Each row was made from one small tree. The marks that hang from a mark follow it in brackets, in the order of their numbers. Every link used is in the known rows. Write each row's tree.
Known rows:
J869{J48 J77{J21 J208}}: [ 20   7  18 -14  19  12  -2   5 -13  10 -45  20   2 -12  -8  -3  64  13
  10  -1 -17  10   5  -2   4  24  -2 -10   1 -11  -2]
J48{J208 J869}: [  3  -3  25  57   4  -5  -8   6  20  -4  -5   0 -11  -7   7   7  11  -5
   4  -6 -21  -9   8  -5  -8  -8  -5   2  18  -4   7]
J21{J77{J208{J48 J890 J906}}}: [  6  17  26  41  12  -2   4  -4   8 -10 -34  21  -6 -13  -1 -13  53  -7
  13 -10 -27  18  -5   2 -11  12 -13 -14   7  -3  -9]
J21{J77{J208{J890{J869} J906}}}: [-15  20  30  54  18  10   2  -4  18 -25 -45  10  -7 -23  -2  -6  50  -5
  10  -2 -28  21 -20   7   1  28  -2 -16   8  -2 -12]
J48{J208{J890{J869}}}: [-13  14  29  61   1 -11  -9   0   5  -5   0   1  -2 -11   1  -2   5  -9
   5   0 -23  13  -7   1  -6   3  -5  -6  12  -9  -3]
J208{J63{J869}}: [-14  14  22  22  -2  20  -6   0   4  -3   1  -3   8  -1  -3  -7  -2  -6
  15  -5 -25  22   5 -15  -2   3  -1   5  12  -3   7]
J208{J63 J906}: [-13   9  16  12  16  15   0  -2   8   0  -2   1  11   0  -6  -1  15  -8
  16 -12 -24  15  -2 -20 -19  20  -8   2  12   3  -8]
J197{J680{J906{J208{J63{J869}} J926}}}: [-10  29  24  40  -8  64  -2  -2  13  -6 -34   5   0  -4   6  -3   9 -11
  18 -18 -10  15  -2 -25   2   2   1  -6  15  -6   0]
J680{J197 J906{J926}}: [ -5  17  11 -34   3  44  -2  -4  -2  19 -28 -15   0   5   8  11   4  10
  10 -10 -13  -5  -5 -12 -22   5  -2  -6   6   2  -2]
J906{J208{J63{J869}} J926}: [-10  22  21  20  -7  38  -1   2   8 -16 -14  -3   2  -5   5   1  -7  -7
  17  -4 -18  19   4 -26   8   2   4  -4  15  -9  16]
J77{J21 J208{J63 J906}}: [-10  10  25  10  30  21   4   0   9  -6 -48  10   4 -19  -6   5  33   0
  11 -15 -25  19   5 -20  -4  31 -11  -5   8  -1  -8]
J208{J48 J63}: [  6  10  16   3  -3   5  -5  -2  -6   8   2   4  12  10  -2 -11   1 -11
  16  -8 -25  16  10 -13 -15  -3 -15   9   9  -2   9]
J890{J208}: [ -8   1   5  12   5   1  -3  -2  -3 -13 -14   0  -6  -1  -5   5  -1  -7
  13   0 -21  12  -9   0  -4   4   8   4   9 -11  -1]
J77{J21 J208{J48 J906}}: [ 13   6  15   1  21  10   4  -1   2   6 -50  15  -8 -21  -5   1  39   3
   9  -7 -26  10  -6  -4 -10  22 -16  -1   9  -6  -4]
J890{J208{J63 J906{J926}} J869{J77}}: [-19  18  22   5   7  32  -2  -1  15  -7  -7   0  20 -11 -13   5  39 -19
  20  -5 -21  23 -15 -10  -1  34  10  -9  18   1   3]
J21{J77{J208}}: [ -1   7  12  19  13   5   3   0   4 -21 -46   5 -11  -7   5   1  33   4
  11  -6 -29  11   3  -1   3   9   5  -3   2  -4  -2]
J906{J208{J48 J63 J890} J926}: [  3  28  27  19 -10  10  -2  -1   1  -4  -5  10   9   6   0 -10  -5 -15
  16  -9 -17  22  10 -20  -3  -9 -17 -14  13 -11  14]
J197{J680}: [  3   7  11  25   0   4  -1  -6  -3   2 -19   7  -2  12  -1   1   7  -3
  10  -3 -23   5  -6  -3  -6  -6  -5   1   9  -6 -12]
J77{J21 J208{J48 J63 J890{J869}}}: [ -2  24  41  30   8   9  -6  -3   2  -2 -44  13   7 -15  -7 -14  19 -10
   8  -4 -26  32   4  -3   8  13 -22  -6   7  -8   8]
J286{J926}: [-10   6  -9   6   4 -11  -4  -4  -7  13   3   0  -2  10   3   8 -17   6
  10   7 -29   7   1 -13  -7  13  -5   7   8 -12   3]
J906{J208{J63} J926}: [ -8  17  15   2   0  25   1   2   5 -13 -16  -2   5   4   5   5  -6  -7
  16  -8 -19  13   8 -26   0   4  -1  -5  11  -8  11]
J77{J208}: [ -3   6   5  15  12  -3   1  -2  -5 -15 -45   0  -2  -6   3   3  17   6
  11  -1 -17   8   0  -6  -1   1  -2   1   4  -9   2]
J48{J208{J63 J890} J869{J906{J926}}}: [ -8  19  39  66   3  12  -9   6  23   7   8   8   8  -7   5   6  18 -17
   5  -7 -19  14  18 -19 -12   3 -16 -29  24   2  -1]
J208{J63 J890{J869{J48}} J906{J926}}: [ -5  29  30  19  -7  34  -6  -5   0   6  10   8  19   1   0  -7  20 -22
  17  -3 -22  27  -8 -17 -13  28 -13 -18  10  -6   2]
J48{J208{J906} J869{J77 J890}}: [ -4   7  40  66  15  -6  -4   7  28   5 -15  16   8 -24  -8  -1  66   4
   5  -6 -21   2  -1   0 -10   7  -7 -12  22  -6 -15]
J869{J77 J890}: [ -7  12  21   2   6  -6  -3   0  -2  10 -20  10  17  -3 -15  -5  38  15
  11   2 -24  18  -1   4  -3   4  -5  -9   8 -11 -14]
J906{J208{J48} J926}: [ 17  13   5  -6 -10  15   1   0  -4  -2 -19   4  -6   2   5   1   0  -4
  15  -1 -20   4  -3  -9  -5  -6  -7  -2  12 -13  16]
J869{J48 J77 J890{J208{J906{J926}}}}: [  4  17  17  -1  -2  21   0  -1  -9   6 -13  23  18  -8 -11  -1  59  -6
  17   0 -19  21 -11  -2  -7  23   7 -22   9 -21 -12]
J890{J208{J63 J906} J869}: [-23  11  21  35  12  25  -4  -3  10 -19 -15  -1   7 -14  -8  -2  16 -23
  16  -5 -24  23 -20  -6  -8  29   7   6  15  -4  -1]
J48{J208{J63 J890 J906{J926{J286}}}}: [-35  19  36  57   3 -13   2   1  15   8  16   9   3   2  -1  14   9 -11
  18 -16 -23  20  16 -30 -17  -4 -15 -24  16 -13 -12]
J77{J21 J208{J63{J869} J890 J906}}: [-20  25  44  46  22  22   1  -1  17  -9 -38  15   4 -27 -11  -6  32  -2
   9 -11 -22  34   2 -15   5  24 -13 -17  13  -4  -9]
J869{J48 J77}: [ 16   6  10 -13   4   6  -6   3 -14  16   2  12  11   6  -8  -9  48   5
  15   1 -17   5  -2  -1 -12  11   0  -3   5  -8  -2]
J63{J869}: [ -7   9  12  16  -3  14  -5  -1   2  -1  -5  -3  -4  -5  -3  -1   1   3
  12   4 -24  13  -7  -2  -3   1   0   4  12  -7   3]
J197{J680{J906{J208{J890} J926{J286}}}}: [-23  25  25  47  -3  14   1  -4  11   4 -41  14 -14   8  -1   9   7   5
  18 -11 -10  11  -5 -12  -4 -17 -13 -24  13 -22 -21]

Write each row's tree:
[  0  19  28  23  -4  -6  -7  -4  -4   9  11  10  15  11  -7 -18   1 -13
  15  -9 -23  25  12 -11 -14  -7 -23  -4  10  -4   3]
J208{J48 J63 J890}
[ -9  14  35  -5  12  27  -6   6  11  16  -7   7  11 -11 -19  -5  31   6
  12  -7 -27  24   9 -10   7  22  -3  -5  13   3  -1]
J208{J63{J869{J77{J21}}}}
[ -6  12  20  35  -1  25  -6   2  14  -4 -35   9   2 -12  -1  11  19  -5
   6  11 -24  19  -7   7   0   8  -1 -22  20 -15  -6]
J48{J869{J890{J208} J906{J926}}}
[-10  15  21  27  22  -2   4  -1   3  -5 -55  16  17 -22 -12  -5  70  15
  12  -2 -18  18  -9   0  -3  17  -4 -13   9 -12 -20]
J869{J77{J208{J906}} J890}
[ -6  18  20  31  24   0  -5   5   1   3 -23  17   8 -15 -16 -12  57  11
  10   6 -11  17 -16   3  -9  14  -3 -24  19  -8 -20]
J869{J77 J906{J208{J890}}}
[-21  23  29  22  -5  -7   1  -4   7  20  11  12  10  13  -9   3   6 -10
  23 -10 -25  26  10 -21 -20  -7 -27 -19  15 -12  -5]
J208{J48 J63 J890 J906{J926{J286}}}
[ 11  14  17  28  13  20  -1   2  -5  -2 -30  17   7 -22  -5 -14  80   4
  17   0 -10  11 -13  -5  -6  23   7  -6  10 -10  -1]
J63{J869{J48 J77{J208{J906}}}}
[ 17  13  25   3  11  24  -4   6  -9   7 -41  19   0 -21  -9  -8  66  12
  10   2 -17  15   1   0  10  22   3  -9   5 -14   3]
J63{J869{J48 J77{J21 J208}}}
[ -4  22  35  30  25  22  -6   8  10  10 -32  23  -2 -32 -22 -10  58  16
   6   7 -17  26 -15   6   5  26  -2 -29  23  -9 -19]
J63{J869{J77{J21} J906{J208{J890}}}}
[-12  20  27  10  21  42  -4   1   0  -4 -46  -8   2  -4   6 -10  16   6
  12 -18  -6   0  -4 -21 -19   4   5   5   8  -3  -2]
J680{J197 J906{J208{J63}}}
[  7  19  26  19  -9  16  -8   3 -13  14 -10  19  16  -7 -11 -19  52   9
  13   8 -20  22  -3   5  -1   6   2  -8   7 -21  -5]
J63{J869{J48 J77 J890}}
[ -2   5  34  71   0  -8  -8   5  17  -3 -19   8  -3 -13   6   2  17   0
   1  -2 -26   3   9   0  -3 -11  -8  -5  15 -14  -2]
J48{J208 J869{J890}}
[-11  26  24 -10  10  54  -1   0   3   0 -42 -11   4   0  11   1   7   3
  14 -17  -7   0   2 -28 -15   5   3  -4   9  -2   5]
J680{J197 J906{J208{J63} J926}}
[  2  18  23  25  -9  -3 -10  -6  -2   6  -4   5   4  -1  -6 -14   4 -10
  10   6 -26  19 -14  11  -8   0 -18  -2  11  -9   6]
J208{J48 J890{J869}}
[  7  15  28  23  19   0   3  -3   4   5 -42  22  -4 -20 -10  -5  38   1
   8  -7 -23  19  -5  -1  -8  17 -24 -15  10  -8 -11]
J77{J21 J208{J48 J890 J906}}
[  8  27  17  30 -12  34  -4   2  -6   5 -38  16   2 -20   2 -10  27   1
  12  13 -23  26 -12   0  -3   1  -4 -16  19 -24   2]
J63{J869{J890 J906{J208{J48} J926}}}
[  6  26  22  23 -14  12  -5  -3   2  -7 -19   4  -2  -5   1  -7  -3 -10
  12   7 -19  15 -15   0   2  -2 -12 -11  14 -15  16]
J906{J208{J48 J890{J869}} J926}
[  9  25  27  48  10  21  -9   7  -9   6 -14  26   7 -18 -11 -25  72   5
  13  12  -7  22 -18   4  -7  18   4 -23  18 -17 -11]
J63{J869{J48 J77 J906{J208{J890}}}}
[-12  14  13  -9   4  27   3  -3   9   4   4  -2  13   3  -1  10   7 -10
  17 -12 -25  15   4 -27 -15  19  -9  -9  13   4  -1]
J208{J63 J906{J926}}
[-18   9  16  30  10   7   1  -4   2 -12 -27  12   3 -14  -9   1  23  -4
  12  -2 -25  22 -17   2  -9  14   3  -6  12 -19 -20]
J869{J890{J208{J906}}}
[  1  33  34  36 -15  35  -6   1  -3  -9   2  12   8   0   5 -15   4 -14
  17  -3 -12  27   6 -23   5   1  -2 -18  10 -19  14]
J906{J208{J63{J869{J48}} J890} J926}
[ 10  30  21  31 -11  30  -2  -6   3   7 -32  19  -5   4   3  -8  14  -9
  14 -14 -10   9  -8  -7 -11 -12 -18 -16  13 -12  -7]
J197{J680{J906{J208{J48 J890} J926}}}
[-20  25  28  57  19  11  -7  -3   0 -13 -44   6  16 -17  -2 -11  34  -8
  10   5 -17  34  -7  -5  -3  20  -9 -15  12  -4  -6]
J77{J208{J63 J890{J869{J906}}}}
[ -6  22  23  54   8  21  -3  -5   6  -5 -40  15  -7  -2  -2 -10  18   0
  11 -14  -8   8 -14  -3  -8  -4  -9 -12  12 -11 -22]
J197{J680{J906{J208{J890}}}}
[ 13  11  34  46   4  12  -3   4  22 -17 -41  10  -3  -5   9 -12  40 -13
  12 -12 -27  10  18  -7   3  -1  -9   2  11   2  18]
J21{J77{J208{J48{J869} J63}}}
[-10  18  26  19  -2   8  -5   2   1   8 -18  10  15 -12 -16 -10  37  14
  11   6 -24  24  -5   6   4   2   1  -8  12 -13 -10]
J63{J869{J77 J890}}
[-17  14  22  29   7  28  -2  -1  13  -2   1   1   8 -10  -6  -6  16  -9
  17  -9 -24  20  -5 -18 -11  18  -3   2  16   1  -3]
J208{J63{J869} J906}
[-13  27  28  23  -1  13  -1  -1   6 -14  -8   4   9   5   0   0  -9  -8
  14  -8 -16  21   9 -23   3  -1 -10 -19  11 -10   4]
J906{J208{J63 J890} J926}
[-10   7  14  11   7   7  -8   1   3  -9 -18   0   5 -11 -15  -2  32  -6
  14   7 -20  13 -22  12   4  18  14   2  13  -8   2]
J890{J208 J869{J77}}
[ -5  14  17   2  20  35  -3   1  -1  -2 -53  -8  -9  -8   7  -4  18  14
   9  -9  -5  -9 -15  -8 -19   3   7   4   8  -7  -5]
J680{J197 J906{J208}}
[  8  18  25  35   3  -8   1  -2   0 -12 -35  18  -6  -4   2 -15  35  -4
  12  -6 -26  19   5   5  -2  -3 -11 -12   3  -7  -1]
J21{J77{J208{J48 J890}}}
[  2  17  26  32  -8  15  -9   2 -13  -1 -18  22  13 -13 -13 -18  51   0
  15   8 -17  28 -10   9   5   6  15  -8   8 -28  -4]
J63{J869{J48 J77 J890{J208}}}
[  7  19  16  33  -4  30 -10   1 -20  14 -21  19   9 -13  -1 -16  43   4
  10  14 -25  29 -11   5 -12  13   0 -12  10 -23 -14]
J63{J869{J48 J890 J906}}
[-24  24  35  47   6  16  -3  -4  15  -2   9   7  11  -8 -10 -12  13 -10
  15  -9 -22  30  -5 -15 -11  13 -11 -11  17  -1 -10]
J208{J63{J869} J890 J906}
[ -6  21  17  16  -2   5   0  -1   4 -11 -14   4  -3   1   1   5  -7   1
  11  -1 -16  12  -3 -11   2  -4  -8 -20  12 -14   2]
J906{J208{J890} J926}
